Each row was made from one walk, in order. Every step used is in the known rows, and no mark comes twice. Write each row's walk.
Known rows:
giradi dato fovu fuliz: [  1.2   0.9  12.9  -3.9   1.8   7.9   3.2  38.0  -7.2   8.7  26.8 -15.7
   2.7   8.6  -1.6   0.2  -6.6  -1.0  -6.5  -2.0  -4.2  -3.4 -20.8   0.0]
lofomi giradi dato: [  5.0  -6.9   7.1  -1.3   2.6   5.4   2.2  29.2   3.1   8.5   5.0   2.9
   2.7   0.0  -0.6   6.4  -4.1  -2.8  -9.1  -4.9  -4.6 -13.2   2.5  -5.1]
dato fuliz: [  6.2 -12.2  18.5   3.7   4.7  -7.3  11.6   3.1   5.1  -4.6  -0.6  -5.2
   5.2  -0.5   2.5 -11.3   3.2   0.7   1.4  -4.8  10.9  -1.5  -6.7   7.7]
giradi lofomi: [ -2.2  -3.4  13.3  -1.8   0.0   2.9  -4.7  20.4  -4.9  -3.2  12.5 -14.3
   2.1   6.7  -2.0   3.0  -1.6  -5.9   7.2  -4.1  -0.8  -3.3  -1.4   4.7]
nilu fuliz giradi: [ -1.6 -14.2  -9.6   1.0  -3.9   6.0 -15.4 -14.8  -3.8  -4.6  -4.5  -8.0
   1.1   6.4   1.1   5.1   0.9  -1.7   3.7   2.9  -0.6 -10.8  -6.6  -1.9]
dato fovu giradi: [ -3.8  -8.5   4.0  -3.0  -2.6   4.7  -1.6  31.7  -4.4   2.7   1.2  -5.9
   3.0   5.3   1.6 -11.5  -8.1  -4.3  -3.5   1.2   3.1   2.2  -6.9   6.6]
nilu fuliz giradi lofomi: [ -3.8 -18.7   3.4  -0.7  -3.8   8.6 -18.5   6.2  -8.2  -7.0   7.3 -21.5
   2.7  14.3  -0.5   8.4  -1.7  -7.8  11.1  -0.3  -2.2 -13.6  -7.2   2.3]
giradi dato: [ 5.0 -1.0  3.7  1.6  3.9  4.3 -1.7 28.2 -2.3  3.2 12.3 -0.6  1.5  0.8
 -0.5  8.4 -2.4  0.0 -1.5 -3.0 -8.1 -1.7 -3.1 -5.6]
fuliz giradi dato: [  4.1 -16.7  -2.8   3.6   4.5   7.2 -15.3  26.9  -9.6  -6.4   4.7  -0.6
   3.7   5.0  -0.5  13.5  -0.6  -2.5   1.7  -0.4  -9.2  -2.6  -5.1  -8.2]
giradi dato lofomi fovu fuliz: [  0.5   4.4  17.5  -4.9  -9.4   6.6  10.3  43.8 -11.5   7.8  19.9 -21.1
   6.0   9.5  -2.5   0.9  -9.3 -11.3 -10.5   0.0  -2.1  -7.4 -22.7  14.8]
fuliz giradi lofomi fovu dato: [ -1.9 -22.2  22.5   0.8 -11.5  -0.4 -14.4  39.3 -20.0 -17.9   6.9 -21.8
   6.2  18.2  -4.2  12.3  -3.7 -14.6  -5.1  -4.1  -6.9 -12.9 -16.9   7.6]
lofomi fovu fuliz: [ -3.0   4.7   8.2  -5.6  -8.6   5.4   6.2  15.5  -6.1   2.7   5.5 -21.5
   1.6   7.8  -0.3  -5.5  -1.4  -5.1  -5.1   1.2   0.5  -9.1 -10.9   7.5]
fovu fuliz: [ -3.0  -0.4   1.8  -4.6  -1.5   4.3   1.4  -6.3  -1.9   2.2  10.3 -10.6
  -0.9   7.3  -1.3   0.2  -1.3  -0.8  -4.4   0.3   1.0  -5.1 -10.6   3.4]
fuliz giradi dato nilu: [  4.4 -18.5   6.7   2.8   4.3   9.4 -12.3  56.7 -11.6 -12.1  15.3 -10.2
   4.7  11.7  -1.7   5.7  -1.7  -2.7  -3.0  -3.2   5.1  -5.8  -0.1   0.6]
nilu fuliz giradi dato lofomi fovu: [  1.9 -10.3   6.3   0.0 -11.1   8.9  -6.4  33.4 -12.8   1.8   4.0 -16.4
   7.5   8.2   0.5   5.9  -7.5 -11.8  -1.5   3.2  -3.9 -12.3 -19.2   8.2]
lofomi giradi fuliz: [ -0.5  -3.0   9.8  -5.8  -4.7   0.7   5.7   0.8  -1.6   6.1  10.3  -3.0
   2.4   0.4  -1.3   2.9  -4.1  -1.6  -0.5  -7.3   4.9 -10.7  -0.6   5.3]
giradi lofomi fovu: [ -2.0   2.6  20.4  -3.0  -7.2   3.0   2.2  40.0  -7.6  -2.8   6.6 -23.8
   4.4   8.6  -0.1  -2.6  -1.6  -9.7   7.2  -3.3  -2.2  -7.1  -2.2   7.6]
fovu dato lofomi nilu fuliz giradi: [ -1.5 -26.4   9.8  -0.8 -15.6  -2.4  -9.6   8.9 -13.9  -5.4  15.8 -12.4
   5.8  16.9  -2.6  11.6  -9.0 -17.6 -21.7  -4.4   5.4 -15.6 -21.6  10.6]
fuliz giradi: [ -0.9 -16.0  -5.8   1.9  -0.4   3.2 -12.9   1.5  -7.3  -9.4  -6.5  -1.7
   2.2   4.4   0.0   4.3   2.0  -2.4   2.5   2.7  -0.6  -0.2  -2.6  -2.4]
fuliz giradi lofomi nilu: [ -2.7 -21.9  12.7  -2.0  -3.2   4.9 -16.7  47.0 -13.4 -12.0  19.9 -23.3
   5.8  17.4  -0.5   4.5   0.4 -15.1   4.8  -6.6   2.6  -7.5   0.6  -0.9]
nilu fuliz: [ -0.7   1.5  -2.7  -1.6  -3.9   3.4  -1.5 -15.6   4.4   5.2   1.2  -7.6
  -0.9   1.9   1.2   0.0  -1.7   0.6   0.8   0.1   0.2 -10.1  -3.4  -0.3]
dato nilu fuliz giradi lofomi fovu: [ -3.0 -14.7  20.9  -2.7  -9.9  10.7 -10.5  56.5 -13.3 -12.9  13.1 -41.5
   6.3  22.7   0.0  -4.8  -3.6 -11.8   7.0  -2.7  11.0 -20.2  -3.6  14.7]
lofomi nilu fuliz giradi dato fovu: [  2.2 -16.2   8.8  -0.7  -3.6   9.3 -12.0  49.6 -10.0   4.1  24.2 -21.4
   6.3  15.2   2.2   0.5  -4.6  -8.3  -4.3  -4.3  -1.8 -12.4 -11.0  -7.9]
fovu dato fuliz giradi: [  6.7 -35.5  20.5   8.0   0.6 -11.8  -2.8   0.6  -7.4 -19.5  -2.5  -3.1
   7.2   8.9  -1.2   2.6   1.6  -4.0 -10.7  -6.0   5.5  -8.1 -20.9   9.0]
fovu fuliz giradi lofomi nilu: [ -5.8 -23.0  13.8  -6.0  -5.1   9.6 -15.4  42.6 -16.1  -8.7  29.3 -34.9
   5.5  24.0  -1.7   5.1  -0.9 -16.2   0.1  -6.9   3.6 -12.8  -8.8   3.1]

Which walk is each row?
[ -1.5  -3.8  14.2  -6.8  -9.5  -0.6  12.2   2.5  -6.0   8.6  11.7  -0.6
   5.2   1.1  -3.5   1.7 -10.4  -8.6  -4.6  -5.3  10.7  -6.1  -9.7  17.8] => dato lofomi giradi fuliz
[ -3.9  -1.4   9.6  -6.7 -12.6   4.4   1.6  33.5 -11.2   0.4   8.7 -19.4
   4.8   8.1   0.4  -2.8  -7.2  -7.1   2.5  -4.3   0.3  -6.9  -7.9  11.6] => lofomi fovu giradi fuliz
[  2.9 -14.9   5.6   2.9   3.7   7.1 -12.5  42.7 -13.1  -3.3   9.7  -5.6
   5.8   6.3  -0.4   4.0  -3.0  -2.6   1.6   0.6  -5.6   0.8 -11.6  -5.8] => fuliz giradi dato fovu
[ -6.7 -18.2  16.6  -4.7  -2.2   9.3 -12.1  32.6 -16.8  -6.7  20.6 -29.9
   5.3  19.7  -3.0  -0.4  -4.3  -9.4   5.6   0.0   2.4  -3.8 -20.5   8.4] => dato fovu fuliz giradi lofomi
[  2.9 -18.1   0.4   0.1  -2.6   9.5 -15.9  33.5  -6.5   0.3  21.1 -18.6
   5.1  13.1   2.1  10.3  -2.0  -8.1  -3.4  -6.0  -5.1 -16.7  -4.1 -10.8] => lofomi nilu fuliz giradi dato
[  4.4 -39.4  33.5   5.8  -0.3  -8.3  -7.0  20.3 -12.7 -23.0   9.7 -17.8
   9.1  16.7  -3.2   6.7  -0.9 -10.0  -3.1  -9.4   4.9 -11.4 -21.7  11.3] => fovu dato fuliz giradi lofomi
[ -2.8 -19.1   6.5   0.4  -0.1   5.4 -17.9  22.8 -12.3 -12.7   5.7 -15.1
   3.8  11.2  -1.6   7.8   0.3  -8.5  10.3  -1.5  -1.3  -3.5  -4.4   2.2] => fuliz giradi lofomi
[ -1.6 -17.8  -3.6  -1.0  -6.6   6.2 -14.5   8.1  -5.3  -1.8   8.8 -17.9
   3.0  12.8   2.8   1.8   0.6  -8.2  -2.0  -3.1   3.3 -14.4  -2.0  -4.1] => lofomi nilu fuliz giradi
[  8.3 -23.4  18.3   3.2   6.0   1.4   4.9  43.5   1.3  -2.3   7.7  -8.4
   7.6   5.0   3.2  -5.7  -3.1  -2.7  -3.7  -7.8   2.7  -6.9 -10.4   6.8] => fovu giradi dato fuliz
[ -6.5 -21.1  22.1  -7.1  -5.3   8.7 -11.0  58.0 -18.7  -6.8  34.3 -39.4
   7.6  26.3  -1.7  -3.1  -4.2 -16.4  -0.6  -5.4   7.2  -8.4 -16.8   6.4] => dato fovu fuliz giradi lofomi nilu
[ -0.5  -7.3   8.3  -3.1  -5.5   0.8   9.1   5.9  -0.1   8.2  -5.3   5.7
   4.0  -1.1  -1.5  -4.3  -7.4  -9.3 -11.5  -0.2   9.2  -6.9  -3.6  14.8] => dato lofomi giradi
[  2.8 -14.8  -6.2   2.1   0.2  10.2 -16.4  11.2  -5.6  -0.1   7.8  -8.0
   2.8   7.8   0.9  13.2  -1.6  -1.9   2.4  -0.5  -9.4 -13.1  -8.8  -8.5] => nilu fuliz giradi dato
[ -0.9  -1.8   2.5  -3.2  -6.5   2.7  -1.0   7.1   3.2   7.3  14.3 -15.5
   0.8   7.7   2.6  -3.7  -1.0  -6.1  -5.2  -5.4   4.1 -13.8   1.0  -2.7] => lofomi nilu fuliz
[ -1.0  -5.0  28.1  -1.6 -11.3  -3.7  -0.4  39.1 -12.7  -8.5  10.7 -21.4
   3.8  13.8  -4.7   8.0  -5.8 -12.8  -7.4  -6.9  -6.3 -13.2 -13.9   9.6] => giradi lofomi fovu dato
[ -3.7 -11.8  11.2  -2.2 -10.4   9.2 -13.0  26.3 -12.2  -6.6   2.3 -31.5
   5.3  15.8   1.1   2.3  -1.4 -12.0  11.6   0.0  -2.7 -17.8  -9.0   6.5] => nilu fuliz giradi lofomi fovu
[ -3.6 -15.8  -5.0  -2.1  -2.1   6.5 -12.6  -2.4 -10.3  -6.6   4.8 -13.2
   1.6  11.4  -1.4   5.6   0.8  -3.4  -2.2   3.1   0.1  -4.1 -13.6   1.2] => fovu fuliz giradi
[ -2.7 -13.9  14.0  -0.4  -6.5   4.7 -12.5  42.0 -15.8 -12.6   0.7 -24.2
   6.7  14.1   0.0   1.8  -0.1 -11.9  10.6   0.1  -2.4  -8.1  -4.6   6.2] => fuliz giradi lofomi fovu
[  2.0 -17.0  -1.2   1.2  -4.2   8.4 -10.1  13.1  -9.7   1.2   9.5  -7.0
   5.1   7.8  -0.5  12.2  -7.1  -8.2  -1.6   2.1  -2.9  -8.4 -17.0   5.4] => nilu fuliz giradi dato lofomi
[  1.0  -7.8  14.0   0.1  -8.2  -1.5   0.3  11.1  -2.2  -6.0  17.7 -13.8
  -0.4  13.0  -3.5   4.0  -8.1  -2.7 -18.6  -6.1   9.3 -18.6  -9.7  10.1] => fovu dato nilu fuliz
[ -2.6 -18.9   1.4  -2.1 -11.3   3.6  -8.0  10.8  -8.4   0.0  11.4 -16.0
   5.9  12.4   1.3   0.7  -4.9 -14.5  -6.4  -0.2   9.4 -10.4  -9.2   9.2] => dato lofomi nilu fuliz giradi
[ -2.9  -5.6  16.3  -5.1  -7.3   5.5  -4.8  27.3  -1.3   4.4  27.9 -29.7
   2.8  15.4   1.0   0.3  -3.2 -11.8   2.6  -9.4   3.6 -17.8   0.3   0.7] => giradi lofomi nilu fuliz
[ -5.8 -15.4  12.2  -7.6  -9.6   9.9 -10.4  43.3  -2.1   3.7  24.6 -32.6
   3.7  20.1   2.1  -2.5  -7.8 -16.0  -1.9  -9.4   2.8 -19.0   0.2   5.8] => fovu giradi lofomi nilu fuliz
[ -5.0 -16.7  15.7  -6.8  -5.4   7.1  -9.1  58.5  -7.3  -2.6  22.3 -25.8
   4.8  17.3   1.1  -2.6  -6.4 -16.8  -2.8  -9.8   2.9 -10.0   3.1   6.5] => fovu giradi lofomi nilu
[ 10.8 -13.5  22.5   5.1   8.9  -3.4  10.1  27.0   2.9  -1.3   9.5  -6.9
   6.7   0.7   1.7  -2.5   0.8   1.0   0.1  -7.9   2.6  -4.4  -9.8   2.5] => giradi dato fuliz
[  0.0 -17.9   3.7  -1.7  -2.4   9.2  -8.0  24.5 -15.6  -1.3  19.1 -12.8
   5.6  13.2  -3.9  13.4  -6.9  -9.8  -7.7   1.9  -2.2  -3.8 -24.2   8.9] => fovu fuliz giradi dato lofomi
[ -0.2 -14.4   7.6  -5.3 -10.1   9.9  -1.4  49.8  -4.2  12.7  27.4 -17.5
   6.3  13.5   2.0   3.1 -13.5 -16.5 -15.0  -6.7   1.4 -15.7 -10.9   8.8] => fovu giradi dato lofomi nilu fuliz
[ -3.4 -10.9   1.7  -3.2  -8.7   6.8  -7.1  17.5 -13.8  -7.4  -0.9 -22.9
   3.9  13.2   0.0  -0.6   0.9  -7.8  -2.1   3.6  -0.7  -9.6 -14.3   5.8] => lofomi fovu fuliz giradi
[ -2.1  -7.0  18.8  -4.2  -3.0   1.9  -3.8  42.6  -5.9  -1.6  24.3 -23.6
   3.8  13.7  -0.7  -0.2  -1.6 -12.4   1.4  -9.5   2.9  -6.6   3.7   1.4] => giradi lofomi nilu
[-4.0 -6.9  2.3 -6.1 -6.0  4.0 -3.4 14.6 -7.5  0.6 13.3 -8.6  2.2  6.5
 -0.2  3.6 -6.9 -3.0  3.3 -4.9  1.7 -1.9 -7.2  7.1] => fovu giradi fuliz
[  5.7 -28.4  12.0   6.1   4.8  -4.7  -1.2   3.3  -2.3 -13.5  -8.5  -6.9
   7.3   4.4   2.8  -6.4   5.7  -1.1   5.2  -1.9   9.8  -2.5  -9.6   6.0] => dato fuliz giradi
[  1.6 -18.7   8.8  -1.4   2.8  12.8 -11.8  51.4 -14.1  -9.2  29.3 -22.3
   4.2  19.5  -3.2   7.3  -3.4  -3.8  -8.3  -3.0   5.7 -10.6 -10.3   4.0] => fovu fuliz giradi dato nilu
[ -4.5 -11.3   7.4  -4.4 -12.8   5.4  -1.5  20.0 -18.0  -4.6   1.8 -20.7
   6.6  12.7  -1.9  -1.5  -5.1 -14.0  -6.5   6.1   5.4  -5.2 -23.3  19.4] => dato lofomi fovu fuliz giradi
[  3.6 -26.1  32.2   3.4  -2.1  -1.7  -0.8  44.6 -11.0 -17.3  -1.1 -30.1
  11.5  12.8   2.3 -10.1   3.5 -11.0  12.0  -5.3   8.4 -10.7 -12.6  14.0] => dato fuliz giradi lofomi fovu
